What can hang from each mark
F: W
Y: T
B: W
G: H
A: B H
X: G
T: F W
W: A B F G

Known rows, with every way that one mark hangs from another
Y{T{W{F G{H}}}}: 1.77	3.50	1.39	0.20	-0.53	-0.51	-1.31	1.45	0.27	-0.25	-1.48	0.67	0.31	-0.77	0.39	0.37	-0.52	-0.30	0.13	1.19	0.91	-0.34	-0.86	-0.99	-1.24	0.14	-2.58	0.65	-1.20	-0.19	0.25	0.68	-0.81
T{F{W{G}}}: 0.76	-0.02	0.72	0.41	-0.19	-0.30	0.17	-0.47	0.03	0.10	-0.03	-1.22	0.44	-0.88	-0.59	-0.04	0.31	0.98	0.23	-0.08	0.66	0.34	0.19	0.49	0.01	-0.39	-0.21	0.04	2.47	0.96	-0.25	-0.29	1.14
F{W}: -3.26	-0.82	1.14	-1.04	0.82	-0.25	0.65	-1.11	-1.04	1.02	1.77	-0.62	0.27	-1.01	0.51	0.75	1.28	1.19	1.09	1.16	-0.18	1.22	-0.43	1.49	0.50	-0.93	0.68	-0.89	1.74	0.89	-1.18	-1.13	-1.04
A{B{W}}: -5.01	-0.90	-0.27	-0.17	0.85	-0.50	1.20	-2.46	-1.71	-0.75	1.95	0.25	-0.22	-0.67	0.37	0.39	0.32	1.16	1.54	0.71	-1.29	1.32	0.33	1.04	1.26	-0.98	0.04	-0.67	-0.55	0.64	-2.15	-1.03	0.58
T{F}: -0.80	0.89	1.77	-0.20	0.03	0.46	1.03	-1.04	0.57	0.50	0.55	-1.34	-0.96	-1.40	-0.70	-0.57	0.73	0.09	0.69	-0.94	-0.70	2.11	0.30	2.07	0.18	-1.00	0.13	-0.18	0.51	-0.12	-0.70	0.03	-0.19
Y{T{W}}: -0.95	1.41	0.41	-0.86	0.18	-1.28	0.45	0.42	-1.45	0.60	0.56	0.05	-0.36	-1.45	0.76	1.07	0.89	0.94	0.36	2.18	-0.40	1.25	-1.53	1.09	-0.51	-0.67	-1.55	0.42	0.99	1.44	-0.80	-0.66	-0.52
A{B{W} H}: -4.92	-1.82	-1.57	0.29	0.83	0.33	1.41	-1.08	-1.88	-0.86	1.84	0.70	-0.64	-1.14	0.51	0.58	0.31	2.43	1.11	-0.02	-1.20	0.78	-0.08	2.52	1.94	-0.74	-1.04	-2.23	-0.70	0.10	-0.92	-1.48	-0.88
X{G}: -2.47	1.26	1.86	1.17	1.19	0.62	2.19	-1.12	-0.50	0.05	0.57	-2.04	-0.95	-0.27	0.74	0.69	0.94	-1.06	-0.42	2.47	-0.40	1.61	1.87	3.35	0.52	-1.22	-0.44	-0.85	1.22	-0.54	-1.43	-0.30	-1.01
A{B{W{F G}} H}: -2.67	-0.58	-1.90	1.20	-0.28	0.39	0.34	-1.20	-0.61	-1.81	0.40	0.28	0.22	-0.28	0.36	0.46	-1.23	1.56	-0.17	-1.03	0.20	-0.38	0.20	0.03	1.28	0.30	0.23	-0.86	-1.14	-0.76	-0.62	-0.43	0.07
Y{T{F{W{B G{H}}}}}: 2.66	2.42	2.12	0.46	-0.59	-0.49	-1.82	1.59	0.84	0.48	-1.80	0.70	-0.41	-0.24	-0.52	0.03	0.15	0.43	0.24	1.42	0.77	-1.94	-0.04	-1.77	-0.45	0.14	-2.35	0.38	1.52	1.24	1.09	0.75	1.59
W{G}: -1.45	0.83	0.95	0.63	0.60	0.43	0.63	-0.60	-1.08	-0.82	-0.27	-1.31	0.16	-1.09	0.91	-0.52	-0.15	-0.72	0.41	1.36	-0.24	1.01	0.51	1.89	0.48	0.10	1.55	0.34	0.56	0.26	-2.27	-0.52	-0.96
F{W{B}}: -2.23	-0.13	1.59	-1.16	0.95	-0.34	0.25	-1.87	-0.77	0.93	0.51	0.46	-0.12	0.01	0.14	0.37	0.70	0.83	0.35	0.98	0.41	-0.24	-0.52	-0.52	0.68	0.04	0.71	-0.73	1.92	1.45	-0.46	-0.57	0.16
T{W}: -1.26	0.36	0.36	-0.75	1.12	-0.44	1.50	-1.00	-1.06	0.50	0.43	-0.49	-0.20	-0.92	-0.27	0.47	0.81	1.06	0.90	0.66	0.07	1.61	-1.52	1.65	0.07	-0.41	-0.85	-0.67	0.59	1.11	-1.26	-0.19	-1.63
Y{T{F W{G}}}: 2.91	2.29	0.19	0.76	-0.75	-1.50	-0.40	0.93	-0.33	-0.63	-1.79	-0.82	0.03	-1.40	-0.63	0.18	-0.22	0.79	-0.40	0.68	0.37	0.22	-1.38	0.69	-0.95	-0.17	-1.88	1.63	1.67	1.59	-0.16	0.27	1.27
W{A{B} F}: -2.45	-1.25	0.65	-1.30	-0.92	0.53	0.36	-0.52	0.61	-0.29	1.91	-0.50	-0.24	1.07	-0.59	-0.26	-0.30	-0.92	0.12	-1.43	-1.22	1.51	1.37	-0.06	-0.05	-1.44	2.03	1.12	-1.19	-1.70	-0.23	-0.17	-0.20
T{F{W{A{B H} G}}}: 0.93	-3.15	-1.86	0.43	-0.88	0.33	0.27	1.97	0.55	-1.01	1.52	-0.38	-0.25	0.32	-1.40	0.32	-0.10	2.22	0.24	-1.69	-0.36	-0.26	0.59	1.47	0.39	-0.69	-1.19	-0.61	1.70	0.07	1.39	-0.44	0.55
T{F W{A{H} B}}: 3.48	-0.77	-1.23	-0.35	0.26	-0.22	0.74	0.73	1.55	1.22	-0.91	0.98	-1.30	0.58	-1.68	-0.14	0.54	0.89	-0.85	-2.12	0.49	-0.24	-1.95	0.12	-0.34	0.49	-1.72	-0.95	0.07	0.43	2.69	0.59	0.06
T{F W{A G}}: 4.06	0.27	-0.93	0.08	-0.28	-0.55	0.30	0.40	0.95	0.15	-0.92	-0.85	0.23	0.04	-1.18	-0.34	0.11	-0.34	-0.39	-1.08	0.31	0.65	-0.88	0.15	-1.04	0.38	-0.80	1.21	0.57	0.63	0.84	0.80	0.90

Rows
5.88	1.59	0.16	0.21	0.41	-0.06	-0.58	1.29	2.08	0.65	-2.50	0.91	-0.67	0.67	-1.83	-0.86	-0.02	-0.77	-0.07	-1.29	1.11	-1.24	-0.53	-2.33	-1.10	1.07	-2.05	-0.09	-0.81	0.38	2.23	1.73	0.50 => T{F W{A B G{H}}}
1.39	1.00	2.18	0.39	0.36	0.66	-0.36	0.84	0.81	0.15	-0.45	-0.37	0.20	-1.23	-0.57	-0.37	0.80	1.06	1.52	-0.08	0.81	0.04	0.86	0.59	-0.04	-0.33	-2.05	-1.13	0.98	0.49	0.58	0.47	-0.44 => T{F{W{G{H}}}}
-0.23	0.13	0.65	0.27	0.68	-0.65	-0.38	-1.11	-0.88	-0.18	-1.06	-0.28	0.21	0.24	0.19	-0.01	-0.31	0.08	-0.09	1.04	0.97	-1.36	-0.40	-1.36	0.50	0.85	1.03	-0.24	2.28	1.61	-1.12	-0.15	0.54 => F{W{B G}}
1.74	-0.48	-1.15	-1.20	0.07	-0.20	0.31	-0.02	1.22	1.47	-0.55	1.50	-0.30	1.37	-1.07	0.49	-0.41	-0.16	-1.56	-1.81	0.99	-0.87	-2.10	-1.76	-0.35	0.88	0.74	-0.15	-1.16	-0.52	2.14	0.33	-0.68 => T{W{A{H} B F}}
-0.60	-0.84	-0.33	-0.20	-1.21	0.56	-0.14	-0.15	0.27	-1.35	0.57	-1.19	0.53	1.17	-0.42	-0.33	-1.40	-1.43	-0.40	-0.99	-0.88	0.63	1.60	-0.53	-0.17	-0.34	2.33	1.95	-0.85	-1.47	-0.53	0.41	0.34 => W{A{B} F G}
0.98	-0.32	-1.01	0.56	0.38	0.71	-0.36	0.90	-0.23	0.11	-1.15	0.30	-0.19	0.56	0.79	-0.53	-0.44	-1.23	-1.11	0.05	-0.18	-1.13	0.25	0.48	0.09	1.21	1.77	-0.04	0.07	-0.31	0.18	-0.01	-0.72 => W{A{H} B G}
3.90	1.89	0.22	0.90	0.25	-1.03	0.59	-1.08	1.02	-0.55	-3.07	-0.36	-0.66	-0.29	-2.08	-0.70	-0.76	0.09	-0.61	-0.95	1.49	-0.72	-1.55	-1.53	-0.12	1.40	-1.08	0.55	1.07	1.65	0.35	1.68	1.58 => T{F W{B G}}
-4.03	-0.24	-0.17	-0.42	-0.09	-0.39	0.61	-3.04	-0.49	-0.72	1.42	-0.01	0.01	-0.01	-0.06	0.28	-0.47	0.73	0.66	-0.48	-0.81	1.21	0.19	-0.68	0.85	-0.84	0.73	-0.12	-1.41	-0.50	-1.22	-0.61	0.57 => A{B{W{F}}}
1.96	0.14	-0.67	0.50	-0.54	0.46	-0.63	0.52	1.10	-0.13	-1.49	0.38	-0.03	1.08	0.27	-0.74	-1.21	-2.07	-1.85	-1.19	0.45	-1.39	-0.26	-1.44	-0.23	1.33	2.28	0.62	-0.91	-1.28	1.02	0.44	-0.31 => W{A{H} B F G}
-0.91	0.55	1.73	0.33	0.95	0.77	-0.11	1.08	-0.86	0.23	0.50	0.02	0.40	-1.19	0.71	0.01	0.93	0.64	1.64	1.55	0.40	-0.23	0.61	0.80	0.33	-0.16	-1.34	-1.61	0.63	0.42	-0.87	-0.06	-1.60 => F{W{G{H}}}
0.84	-1.82	-1.43	0.03	0.47	-0.02	-0.55	1.14	-0.38	0.46	-0.43	0.78	0.39	0.94	0.72	0.28	0.12	0.15	-0.90	0.22	0.66	-2.07	-0.39	-0.60	0.09	1.14	0.69	-0.54	1.48	0.61	0.75	-0.43	-0.03 => F{W{A{H} B G}}
0.13	-0.50	-2.04	0.57	-0.19	-0.13	-0.81	-0.69	0.21	0.27	-0.01	0.52	1.05	0.20	1.48	-0.03	-0.38	-1.16	-1.42	-0.33	0.02	-0.61	-0.45	-0.82	-0.11	0.69	1.59	0.18	-2.08	-1.44	-0.07	-0.40	0.36 => B{W{A{H} F G}}
-2.40	-1.71	-1.68	-0.29	1.07	0.05	0.35	-0.53	-0.91	1.26	1.73	0.92	0.14	-0.39	2.17	0.49	1.57	-0.17	0.15	0.74	-1.29	0.63	-0.29	2.10	0.23	-0.12	0.22	-1.42	-1.30	-0.60	-0.33	-1.41	-0.45 => B{W{A{H}}}
1.62	0.01	0.93	-0.29	0.64	0.20	-1.21	0.85	0.46	0.79	-0.49	1.12	0.38	1.00	0.67	-0.35	0.53	-1.17	0.28	0.88	0.71	-1.74	0.79	-2.15	-0.47	0.80	-0.54	-0.28	-0.02	0.33	0.54	0.47	0.02 => F{W{A B G{H}}}
-0.45	-1.57	-1.73	0.39	-1.24	1.15	0.06	1.34	0.38	-1.59	0.71	-0.57	0.21	0.82	-0.30	0.05	-1.45	-0.18	-0.60	-1.88	-0.64	0.08	0.99	0.88	0.44	-0.28	1.64	0.32	-1.09	-1.89	0.34	-0.10	-0.79 => W{A{B H} F G}
-2.41	-2.11	-0.95	-0.89	-0.94	1.17	0.91	1.18	0.45	-0.29	2.06	0.04	-0.60	0.49	-0.46	0.26	-0.38	0.50	-0.32	-1.98	-1.50	1.08	0.85	1.43	0.51	-0.93	1.36	-0.25	-1.38	-2.02	0.87	-0.36	-1.38 => W{A{B H} F}
-1.75	-1.26	-1.33	-0.66	-0.17	0.18	-0.02	-1.23	0.37	1.19	1.23	1.16	0.49	0.34	1.47	0.13	0.65	-0.82	-1.02	-0.63	-0.60	0.39	-0.52	0.22	0.07	0.04	1.11	-0.74	-2.34	-1.52	0.42	-1.09	0.27 => B{W{A{H} F}}
-3.12	-4.06	-1.57	-1.23	0.19	0.60	0.91	1.64	-0.96	0.30	3.23	0.27	-0.53	0.37	0.11	1.16	0.97	2.58	0.92	-0.35	-1.19	0.66	0.39	2.69	0.77	-1.12	-0.21	-1.80	1.04	-0.04	0.85	-1.40	-1.30 => F{W{A{B H}}}
0.24	0.30	-0.61	-1.40	-0.33	-1.59	-0.23	1.01	-0.72	1.11	0.76	0.24	-0.04	0.01	0.92	0.94	1.31	-0.32	-0.10	1.79	-1.35	0.91	-0.79	0.43	-1.18	-0.81	-0.71	1.31	0.18	0.58	-0.13	-0.51	0.19 => Y{T{W{A}}}
0.40	1.02	1.92	-0.89	-0.58	-1.38	-1.04	-0.32	0.54	1.34	-0.49	0.50	-0.55	-0.17	-0.71	0.57	0.48	1.05	-0.18	1.05	0.10	-0.50	-0.45	-1.20	-0.14	-0.77	-0.74	0.94	2.64	1.78	0.98	-0.25	2.68 => Y{T{F{W{B}}}}
-1.92	1.12	0.41	0.81	0.10	0.63	-0.29	-0.99	-0.05	-1.34	0.08	0.58	0.22	-0.20	0.28	-0.39	-1.00	0.15	1.30	-0.27	0.05	-0.10	1.03	-1.27	0.61	-0.13	-0.60	-0.51	-2.87	-0.89	-0.86	0.35	-0.04 => A{B{W{F G{H}}}}
0.33	1.09	1.83	0.20	1.28	0.25	-0.66	0.00	-0.27	0.52	-1.23	0.89	0.13	-0.09	0.21	-0.18	0.16	0.39	0.96	1.35	1.19	-1.50	0.07	-1.20	0.39	0.85	-0.71	-1.06	0.66	0.91	-0.18	0.55	-1.01 => F{W{B G{H}}}
1.34	1.32	1.43	-0.17	-0.38	1.16	-0.82	0.84	1.10	0.39	-0.31	-0.28	0.43	0.11	0.54	-0.86	-0.13	-2.56	-0.28	-0.29	0.03	0.22	1.63	-0.77	-1.04	0.06	1.41	0.70	-2.36	-1.98	-0.11	0.82	-1.40 => W{A F G{H}}
-0.42	-1.15	-0.46	-0.59	0.70	0.78	0.30	0.59	0.11	1.24	0.30	1.03	-0.62	0.43	0.52	-0.41	0.66	-0.81	-0.67	-0.37	-0.77	-0.28	0.09	1.06	0.41	0.38	1.28	-0.60	-0.40	-0.58	0.56	-0.36	-1.02 => W{A{H} B}
4.18	2.81	-0.08	0.61	-0.65	-1.81	-0.79	0.13	0.35	-0.40	-2.97	-0.04	-0.25	-0.29	-1.11	0.14	-0.62	0.12	-0.77	0.56	0.98	-0.93	-1.58	-1.61	-0.79	0.74	-2.25	1.97	1.52	1.94	0.57	0.97	2.19 => Y{T{F W{B G}}}
-1.13	-1.92	-0.02	-0.11	0.14	0.73	-0.38	1.60	-0.36	-0.64	1.61	-0.01	0.17	0.29	0.09	0.17	0.58	0.60	1.62	0.31	-0.61	-0.05	1.60	0.21	0.08	-0.82	-1.16	-0.77	0.07	-0.34	0.12	0.14	-0.91 => F{W{A{B} G{H}}}
0.68	-0.60	-0.83	0.33	-0.92	0.98	-0.19	1.15	0.52	-0.32	0.05	-0.54	0.57	0.22	0.70	-0.31	-0.81	-1.45	-1.12	-0.84	-0.14	-0.18	0.63	0.55	-0.25	0.60	2.11	0.27	-1.29	-1.98	0.45	-0.15	-1.43 => W{A{H} F G}
-1.22	-3.44	-2.21	0.01	-0.23	0.42	0.15	1.90	-1.01	-0.78	1.99	-0.20	0.26	0.36	0.04	0.85	0.07	1.76	0.09	-0.33	-0.40	-0.45	0.84	1.99	0.58	-0.27	-0.31	-0.98	1.15	0.04	0.36	-0.84	-0.82 => F{W{A{B H} G}}
4.08	1.09	-0.89	0.15	-1.60	-1.45	-0.96	1.46	0.21	-0.12	-0.96	-0.68	0.28	-0.21	-0.31	0.25	0.19	-0.69	-0.81	0.54	-0.23	0.13	-0.39	-0.21	-1.82	-0.18	-1.65	2.30	0.70	0.93	0.68	0.54	2.14 => Y{T{F W{A G}}}
0.13	0.09	-0.63	0.33	-0.53	-0.77	-1.00	-1.91	0.24	-0.06	-0.20	-0.11	1.49	0.87	1.48	-0.49	-0.37	-2.70	-1.04	0.20	-0.18	-0.07	0.02	-2.23	-0.76	0.52	1.95	1.38	-1.97	-0.74	-1.10	-0.22	1.96 => B{W{A F G}}
1.51	-1.45	0.33	0.12	-0.50	0.56	-0.36	2.01	0.94	-0.51	1.16	-0.30	-0.19	0.48	-1.47	-0.26	0.41	1.07	1.47	-0.95	-0.28	0.04	1.65	0.02	-0.29	-1.16	-1.91	-0.37	0.72	-0.26	1.26	0.77	0.44 => T{F{W{A{B} G{H}}}}
-3.31	-0.26	-0.90	1.09	0.67	-0.56	0.37	-1.95	-2.09	-2.12	0.45	-0.52	0.37	-0.39	0.50	-0.11	-0.62	0.77	0.87	1.08	-0.64	0.28	0.53	0.26	1.13	-0.09	0.06	0.16	-0.23	0.67	-2.47	-0.74	0.93 => A{B{W{G}}}
1.93	0.98	0.39	-0.13	-0.78	0.16	-1.03	-1.11	1.14	0.23	-1.50	-0.13	0.48	1.68	0.09	-0.97	-1.18	-3.02	-1.48	-0.94	0.46	-1.09	0.48	-3.17	-0.62	1.03	3.24	2.09	-0.80	-0.88	-0.24	0.43	1.05 => W{A B F G}
1.86	2.03	0.10	0.21	-0.06	-0.66	-0.01	-1.64	0.35	-0.28	-2.66	0.21	0.31	0.69	-1.10	-0.20	-1.54	-0.53	-0.81	-0.82	1.94	-1.08	-1.77	-3.09	-0.27	1.63	1.07	0.99	-0.24	0.80	0.02	1.10	0.47 => T{W{B F G}}
-0.04	2.43	2.03	0.34	0.11	1.34	-0.20	0.48	0.45	-0.34	-0.84	-0.39	0.13	-0.77	0.64	-0.81	-0.47	-1.17	0.46	0.05	0.45	0.32	0.95	-0.07	-0.24	-0.05	0.71	-0.14	-1.71	-1.50	-0.86	0.61	-2.14 => W{F G{H}}
